What can hang from each mark
fodeb: dazu
toven: fuzed remur
remur: sovod
dazu: fodeb sovod
refu: fuzed
gize: fuzed lugu
fuzed: fodeb gize refu sovod
lugu: gize
sovod: dazu fuzed lugu remur

Known rows, with every way that one mark hangs from another
(remur (sovod dazu)): [-0.397  2.261 -3.158 -4.034  0.010  1.598 -4.853 -2.943 -0.112  1.104
 -0.641 -1.418 -2.061 -1.000 -2.858  3.861  2.240 -4.142  2.803  0.601
 -2.224 -0.390  1.652 -0.284 -2.222  1.889]
(remur (sovod (lugu (gize (fuzed fodeb refu))))): [ 2.151  2.031 -1.935  0.259 -2.579 -0.717 -2.766 -0.405  0.990  0.846
  1.476 -3.562 -2.125 -2.353 -3.652 -3.468  0.609 -0.558  0.633 -3.761
 -0.612  2.210  4.361  2.748  0.202  2.412]
(lugu (gize (fuzed refu))): [ 1.185  1.556 -1.753  0.994  0.832  0.808 -1.699 -0.850  1.013  0.845
  0.658 -3.457 -0.959 -3.663 -6.894 -0.058  5.825 -2.787  0.446 -0.247
  1.168  0.983  4.309  1.546  1.392  1.572]
(fodeb (dazu (sovod (lugu gize) remur))): [-2.247  1.785 -3.348  2.042 -1.355  1.795 -2.065 -3.582  1.662  2.861
  3.484 -4.062  0.424 -1.290 -0.424  5.897  5.006 -2.317 -0.027 -0.121
  2.538  1.127 -2.329 -3.487  0.388 -1.206]
(toven remur): [-1.248 -0.669 -3.962 -0.177  1.525  4.993 -3.613 -3.734  0.582  0.342
  0.670 -3.383 -0.446 -2.024 -6.662  4.679  5.648 -5.410 -0.241  4.530
 -0.165 -1.300  0.181  2.018  0.283  1.948]
(fuzed (sovod dazu lugu)): [-1.111 -0.928  0.050  0.425 -1.193  1.653 -2.920 -1.434  2.886  0.633
 -0.281 -0.770 -1.181 -0.372 -0.310  1.355 -0.061 -1.611 -1.005 -1.918
 -1.971  0.306 -0.303  1.251 -1.893 -0.500]
(toven (fuzed fodeb (gize lugu)) (remur sovod)): [-0.822 -0.505 -5.088 -1.444 -0.369  2.574 -1.276 -1.452  3.370  0.934
  1.925 -5.182 -3.517  0.398 -5.956 -1.475 -0.445 -1.818 -3.178  1.323
  1.443  2.055  1.760  4.346  0.147  1.392]
(lugu (gize (fuzed fodeb (sovod dazu)))): [ 0.070  0.906 -0.939  1.971 -0.180 -0.042 -0.117 -0.756  1.299 -1.222
 -1.145 -0.526 -2.648 -3.588 -2.844 -3.020 -1.262  0.452 -1.411 -6.298
 -1.523  2.870  3.469  1.396 -0.631 -0.444]
(fodeb (dazu (sovod fuzed lugu remur))): [-3.019  1.444 -0.861 -0.296 -3.693  2.130 -3.381 -3.464  3.225  2.025
  2.499 -3.112 -1.003 -0.937  1.491  5.089 -0.679 -0.049 -1.639  2.724
  1.051  1.055 -3.029 -1.843  0.355 -0.425]
(gize (fuzed fodeb)): [ 0.740  1.614 -1.855 -0.838 -0.690  0.868 -2.347 -1.117  0.616 -1.011
 -1.799 -1.883 -2.633 -2.391 -6.513 -0.172 -0.423 -2.114 -0.542 -0.136
 -1.989  0.959  2.852  1.516  0.003  1.541]
(remur (sovod dazu (fuzed refu) lugu)): [ 0.350  0.459  0.324 -1.895 -3.459  0.354 -5.447 -1.645  2.900  1.085
  2.213 -2.729 -2.210 -1.667  1.240 -0.388 -1.641 -0.218  0.483  1.074
 -1.056  0.621  0.951  3.031 -0.920  2.445]
(dazu (sovod (fuzed fodeb refu) remur)): [-1.379 -1.958 -0.564 -2.684 -4.470  3.644 -1.126 -1.730  1.137  0.321
  0.999 -0.718 -3.018 -2.626 -0.900 -1.366  0.846  0.725 -0.464 -0.691
 -0.765  1.036 -1.005  0.841  1.441 -0.391]
(dazu fodeb (sovod fuzed)): [-1.529  1.649 -2.786 -4.935 -3.358  2.483  0.536 -2.661  0.617 -0.699
 -1.575 -0.591  0.513 -0.573 -2.309  1.914  0.576 -3.806 -0.151 -0.085
 -3.346 -3.776 -0.406 -4.758 -0.386  1.384]
(lugu (gize fuzed)): [ 1.072  2.936 -2.240  0.468  2.175  1.363 -1.397 -0.891  0.876  0.432
 -0.849 -3.380 -1.111 -3.338 -7.411  2.225  4.451 -3.187  0.486  0.408
  0.431  0.483  3.267 -0.178  0.280  1.112]
(fuzed gize refu (sovod dazu lugu remur)): [-1.959 -4.356  0.481  2.300 -2.069  2.604 -2.240 -0.840  3.547  2.892
  4.975 -1.585 -2.302 -1.854  2.073 -1.472  2.263  0.975 -1.060 -1.425
  1.827  3.612 -2.101  4.200 -0.111 -3.812]
(refu (fuzed (sovod (lugu gize)))): [ 1.554  3.094 -0.975  1.378  2.304  3.169 -0.360  1.523  3.777  0.013
 -1.748 -1.253 -0.509 -0.522 -2.341 -1.922  0.777 -2.344 -0.477 -5.429
 -0.241  0.114  0.866 -1.136  0.096 -2.260]
(fodeb (dazu (sovod (fuzed gize) lugu remur))): [-2.654  0.213 -1.359  0.426 -3.397  2.286 -1.334 -2.027  4.154  3.048
  4.593 -2.402 -1.068 -1.333  2.258  2.593 -0.469  0.789 -2.198  1.157
  3.267  2.373 -3.790 -1.936  0.669 -2.323]
(toven (fuzed fodeb gize refu) (remur sovod)): [-1.710 -2.257 -4.744 -2.498 -2.822  4.166 -2.621 -2.008  1.759  0.282
  2.710 -3.892 -2.066 -1.888 -3.628 -4.112  2.128 -3.318 -2.620 -2.199
  2.459  1.669  2.285  4.502  1.750  2.595]
(refu (fuzed gize (sovod (dazu fodeb) lugu remur))): [-2.268  1.401 -1.844  2.065 -0.207  2.102 -0.697 -0.598  3.758  0.228
  2.606 -2.442 -1.373 -0.583  2.754 -1.409 -2.562 -0.659 -0.733 -2.438
 -0.901  0.813 -3.488  1.268 -0.502 -6.486]
(lugu (gize (fuzed (fodeb dazu) refu (sovod remur)))): [-0.547 -0.290 -2.005  3.980 -2.639  0.746 -2.121 -2.375  0.154  0.249
  2.070 -0.633 -1.149 -3.474 -1.931 -2.453  1.812  0.492 -1.395 -4.531
  1.661  5.861  3.699  1.133  1.613 -0.975]
(dazu fodeb): [ 0.817  0.986 -4.416 -1.969 -0.861  2.283 -2.111 -2.874 -1.125 -1.229
 -1.090 -1.852  1.714 -0.751 -5.137  2.888  4.216 -6.708  1.462  1.712
 -2.481 -3.213  0.434 -3.434 -0.994  1.375]
(dazu fodeb (sovod (fuzed gize) lugu)): [-1.206  0.162 -1.890 -2.368 -4.004  1.814  1.958 -0.673  3.247  0.899
  1.792 -1.503  0.550 -0.417  0.301 -0.751 -1.090 -1.663 -1.775 -1.460
 -0.887 -2.476 -2.863 -3.532 -0.388 -0.865]
(lugu (gize (fuzed refu sovod))): [ 0.204  0.031 -0.731  0.010 -0.143  1.866 -0.474 -0.426  1.073  0.824
 -0.714 -0.082 -1.057 -2.631 -5.425 -2.353  4.151 -1.821 -0.772 -4.303
 -0.079  2.262  5.074  1.275  0.954  0.653]
(fuzed gize sovod): [ 0.336 -2.137 -1.922 -2.111  0.237  4.330  0.292  0.143  1.582  1.170
 -1.129  2.578 -0.581 -0.739 -3.684 -1.262  3.269 -3.077 -0.438 -3.611
  0.190  1.293  0.713 -1.972 -0.983 -1.231]

Rows
[ 2.868 -2.362  0.576  1.341 -3.990  1.385 -2.950  0.410  2.974 -1.539
  1.147 -2.307 -1.128 -2.503 -1.213 -4.401 -1.384  0.468 -1.641 -0.451
 -0.060  0.672  0.315  2.137  0.619  1.919]
(sovod (fuzed fodeb refu) lugu)
[ 0.320 -0.072 -2.354  2.806 -1.466  0.543 -0.492 -1.912  1.142 -0.981
  0.809 -2.173  1.741 -1.415  0.362 -0.151  1.645 -2.996 -0.299 -4.063
 -1.927 -1.136 -0.379 -2.182 -1.713 -0.747]
(fuzed (sovod (dazu fodeb) (lugu gize)))
[ 1.702 -0.665  0.699  2.284 -2.629  0.145 -3.243 -0.399  3.555 -1.959
  0.989 -3.173 -2.127 -3.079  0.627 -1.730 -4.392  1.173 -1.561  0.194
 -0.941  0.586 -1.437  2.119 -0.935  0.859]
(sovod dazu (fuzed fodeb) lugu)
[-3.316  1.464 -1.599  0.913 -1.044 -0.802 -1.488 -3.491  1.546  1.083
  1.018 -3.405 -3.311  0.229 -3.412  3.482 -1.635  0.426 -1.136  3.585
 -3.916  1.848  1.083  3.484 -1.293 -2.627]
(gize (fuzed (sovod (dazu fodeb) remur)) lugu)
[-1.153 -0.616 -1.967  3.560 -1.553  1.902 -1.630 -2.780  0.687 -0.282
  2.504 -3.347  0.694 -1.965  1.322  1.889  2.383 -1.434  0.368 -1.573
 -1.020  0.446 -2.482 -0.491 -1.272 -2.626]
(fuzed (sovod (dazu fodeb) (lugu gize) remur))
[-1.213  2.316 -1.424 -1.981  2.000  5.520 -2.446 -0.690  1.738  0.178
 -2.397  0.014 -2.646 -0.422 -2.990  1.330  1.209 -2.413  0.659 -0.955
 -1.588  1.223 -0.134  0.418  0.346 -3.522]
(refu (fuzed (sovod remur)))
[ 3.160 -1.785 -1.339 -0.401 -1.211  2.725  0.024  1.144  2.096 -1.497
  0.158  0.054 -1.519 -3.275 -2.718 -4.261 -0.922 -0.380 -0.962 -1.685
  1.139  1.584 -0.234 -1.128 -0.110  0.036]
(sovod (fuzed fodeb gize))
[-0.885 -1.914 -0.831 -4.005 -2.473  3.133  1.401  0.010  3.079  2.172
  1.512  0.460 -1.378 -1.989 -1.843 -2.531  2.642 -1.017 -1.209 -2.218
  1.414 -0.067  0.161 -1.483  1.180 -0.429]
(dazu (sovod (fuzed gize refu)))
[-3.066  1.395 -2.166 -2.228 -2.713  3.063 -2.719 -4.095  1.470  1.503
  1.088 -1.277 -1.134 -1.565 -0.315  5.376  0.930 -1.336 -0.736  2.423
  0.825  1.124 -1.528 -3.161  0.638 -0.208]
(fodeb (dazu (sovod fuzed remur)))
[-1.802  0.577 -1.411  0.734 -2.131 -2.748 -0.650 -2.571  2.298  1.002
  0.949 -2.031 -1.922  0.473 -3.865 -0.899 -1.036 -0.630 -2.019  0.288
 -3.954  0.762  4.357  3.579 -0.688 -0.543]
(gize (fuzed refu (sovod (dazu fodeb))) lugu)
[ 0.064 -0.637 -2.012  2.363 -0.488  0.063 -0.211 -1.669  2.909  0.471
  4.499 -4.894 -2.282 -1.817 -1.210  1.442 -0.706  1.183 -0.580  6.245
  0.628  1.333 -2.665  1.428 -0.789 -3.132]
(sovod (dazu fodeb) (fuzed (gize lugu)) remur)
[-1.327 -3.511 -2.399  2.068 -1.542  0.393  0.217 -1.994  1.998  2.171
  4.641 -1.665 -1.508  0.013 -0.855 -1.207  2.669 -0.113 -0.790  0.710
 -0.322  2.258 -0.380  2.265 -0.607 -4.244]
(fuzed (gize lugu) refu (sovod (dazu fodeb) remur))
[-0.068 -1.485 -4.299  0.840 -2.635 -1.676  1.536 -1.262  3.197  3.309
  3.738 -0.209 -1.121  0.693 -3.003 -2.619  1.795 -0.972 -2.332 -3.074
  1.996  2.089  1.774 -1.842  0.389 -0.957]
(fuzed (fodeb (dazu sovod)) (gize lugu) refu)
[ 2.697 -2.441 -1.022  4.076 -4.467 -0.389 -1.933  0.160  4.077 -0.182
  4.496 -1.537  0.305 -2.720  1.421 -5.812 -2.173  0.746 -3.087 -2.349
  3.931  3.187 -0.063 -0.054  1.054  0.472]
(sovod (fuzed (fodeb dazu) gize refu) lugu)
[ 1.693 -1.057 -3.787  1.743 -2.784  0.146 -3.831 -2.652  0.090 -0.804
  1.296 -0.606  0.863 -2.002 -3.033 -1.172  2.808 -3.938 -0.405 -1.636
  1.217  1.318  2.530 -1.464  0.493  2.194]
(fuzed (fodeb dazu) refu)
[-2.369 -3.073  0.669  1.665 -2.429  2.549 -4.415 -2.209  2.396  1.843
  2.803 -2.063 -2.107 -1.425  1.259  0.973  2.247 -0.066 -0.563  0.081
 -0.413  2.245 -1.247  4.493 -0.273 -1.829]
(fuzed refu (sovod dazu lugu remur))
[-3.458  1.129 -4.440 -4.083 -2.240  3.774 -0.885 -4.438 -1.261  0.946
  0.133 -1.898  0.030 -0.294 -2.975  5.700  4.816 -4.948  1.552  1.870
 -2.981 -2.783 -2.233 -3.438 -0.362 -0.972]
(dazu fodeb (sovod remur))
[ 3.340 -3.226 -2.665  1.487 -0.357 -0.096  0.434  1.041  2.577  1.269
  2.522 -1.525 -1.962 -0.677 -5.837 -4.551  2.967 -0.843 -0.790 -0.302
  1.517  1.947  1.909  1.835  0.066 -0.617]
(fuzed fodeb (gize lugu) refu)
[-0.784 -1.250 -2.429 -0.824 -3.126  2.207 -4.823 -3.708  1.119 -0.688
  3.009 -2.546 -2.940 -3.517 -0.578 -2.135 -1.204 -0.455 -0.605  0.655
 -1.247  1.340  1.957  5.391  0.260  3.092]
(toven (remur (sovod dazu (fuzed fodeb refu))))
[ 1.761 -1.583 -0.405 -0.076 -4.406 -0.266 -2.478  0.386  3.478  0.668
  4.225 -1.553 -2.834 -2.661  2.648 -6.340 -3.783  2.030 -0.527 -3.177
  0.697  2.673  0.258  3.106 -0.695  0.535]
(remur (sovod dazu (fuzed fodeb gize refu) lugu))
[ 0.934  0.115 -2.041  1.981 -2.812  2.146 -4.331 -2.677  0.735 -1.758
  1.236 -1.722 -1.007 -3.307 -0.760  1.390 -1.079 -0.338 -0.714  2.274
  1.392  3.137 -0.950 -1.068  0.360  0.460]
(sovod (fuzed (fodeb dazu)) remur)
[ 1.608 -2.229  0.058  1.920  0.051 -0.867 -0.464  0.632  5.083  1.747
  4.096 -3.118 -2.943 -2.143 -2.516 -2.577  0.444  1.557 -1.538  2.856
  2.233  2.167  0.886  3.380  0.041 -0.972]
(sovod dazu (fuzed (gize lugu) refu))
[ 2.538 -3.355 -2.714  0.267 -1.394  2.240 -0.521  0.438  1.076  0.077
  1.804 -0.117 -0.732 -2.575 -3.927 -4.800  3.839 -2.618  0.120 -2.922
  1.644  1.242  1.069  0.315  0.542 -0.298]
(fuzed fodeb gize refu)
[ 3.139 -1.794 -0.188  1.422 -2.383  1.949 -0.543  1.783  3.903 -0.847
  1.482 -1.547 -1.409 -2.548 -0.920 -4.401 -2.707  0.947 -1.915 -1.361
  1.406  1.501 -1.711  0.372 -0.273 -0.163]
(sovod (fuzed fodeb gize) lugu)
[ 0.627  2.904 -2.135  2.302 -1.366  0.833 -2.555 -0.420  3.698 -1.117
 -1.445  0.421 -0.381  0.612  0.364 -3.282 -4.828 -1.705 -2.425 -6.096
 -0.986  1.667  0.936 -1.515 -0.084 -1.610]
(refu (fuzed (fodeb dazu) (sovod lugu)))
[ 1.047 -2.523 -1.896  5.948 -3.554  1.629 -2.633 -1.773  1.087  0.255
  3.563 -1.234  0.548 -2.250  1.171 -2.684  2.630  0.036 -1.268 -4.887
  2.701  4.636  0.139 -0.067  0.742 -1.056]
(fuzed (fodeb dazu) refu (sovod (lugu gize) remur))
[-1.543 -2.397 -4.047  0.568 -0.546  4.650 -1.219 -1.394  2.784 -1.280
  1.570 -4.857 -1.323 -2.749 -4.900 -2.046  1.683 -3.343 -4.093 -0.153
  3.058  0.853 -0.294  3.145  1.709  1.057]
(toven (fuzed fodeb gize) remur)
[-3.824 -1.683 -1.355 -0.128 -1.508  5.420 -3.305 -2.380  4.192 -0.184
 -0.517 -4.450 -0.728  0.073 -2.894  1.459  0.430 -3.051 -5.230  0.198
  0.353 -0.099 -0.143  4.410  0.878  1.987]
(toven (fuzed (sovod lugu)) remur)
[ 0.532 -0.278 -1.884 -1.130 -4.842 -0.569 -2.275 -1.387  2.500  0.736
  4.782 -2.703 -0.291 -1.638  2.902 -3.164 -1.765 -0.789  0.202 -0.722
 -0.499 -0.037 -0.246  0.635 -0.971  0.492]
(remur (sovod (dazu fodeb) (fuzed gize refu) lugu))
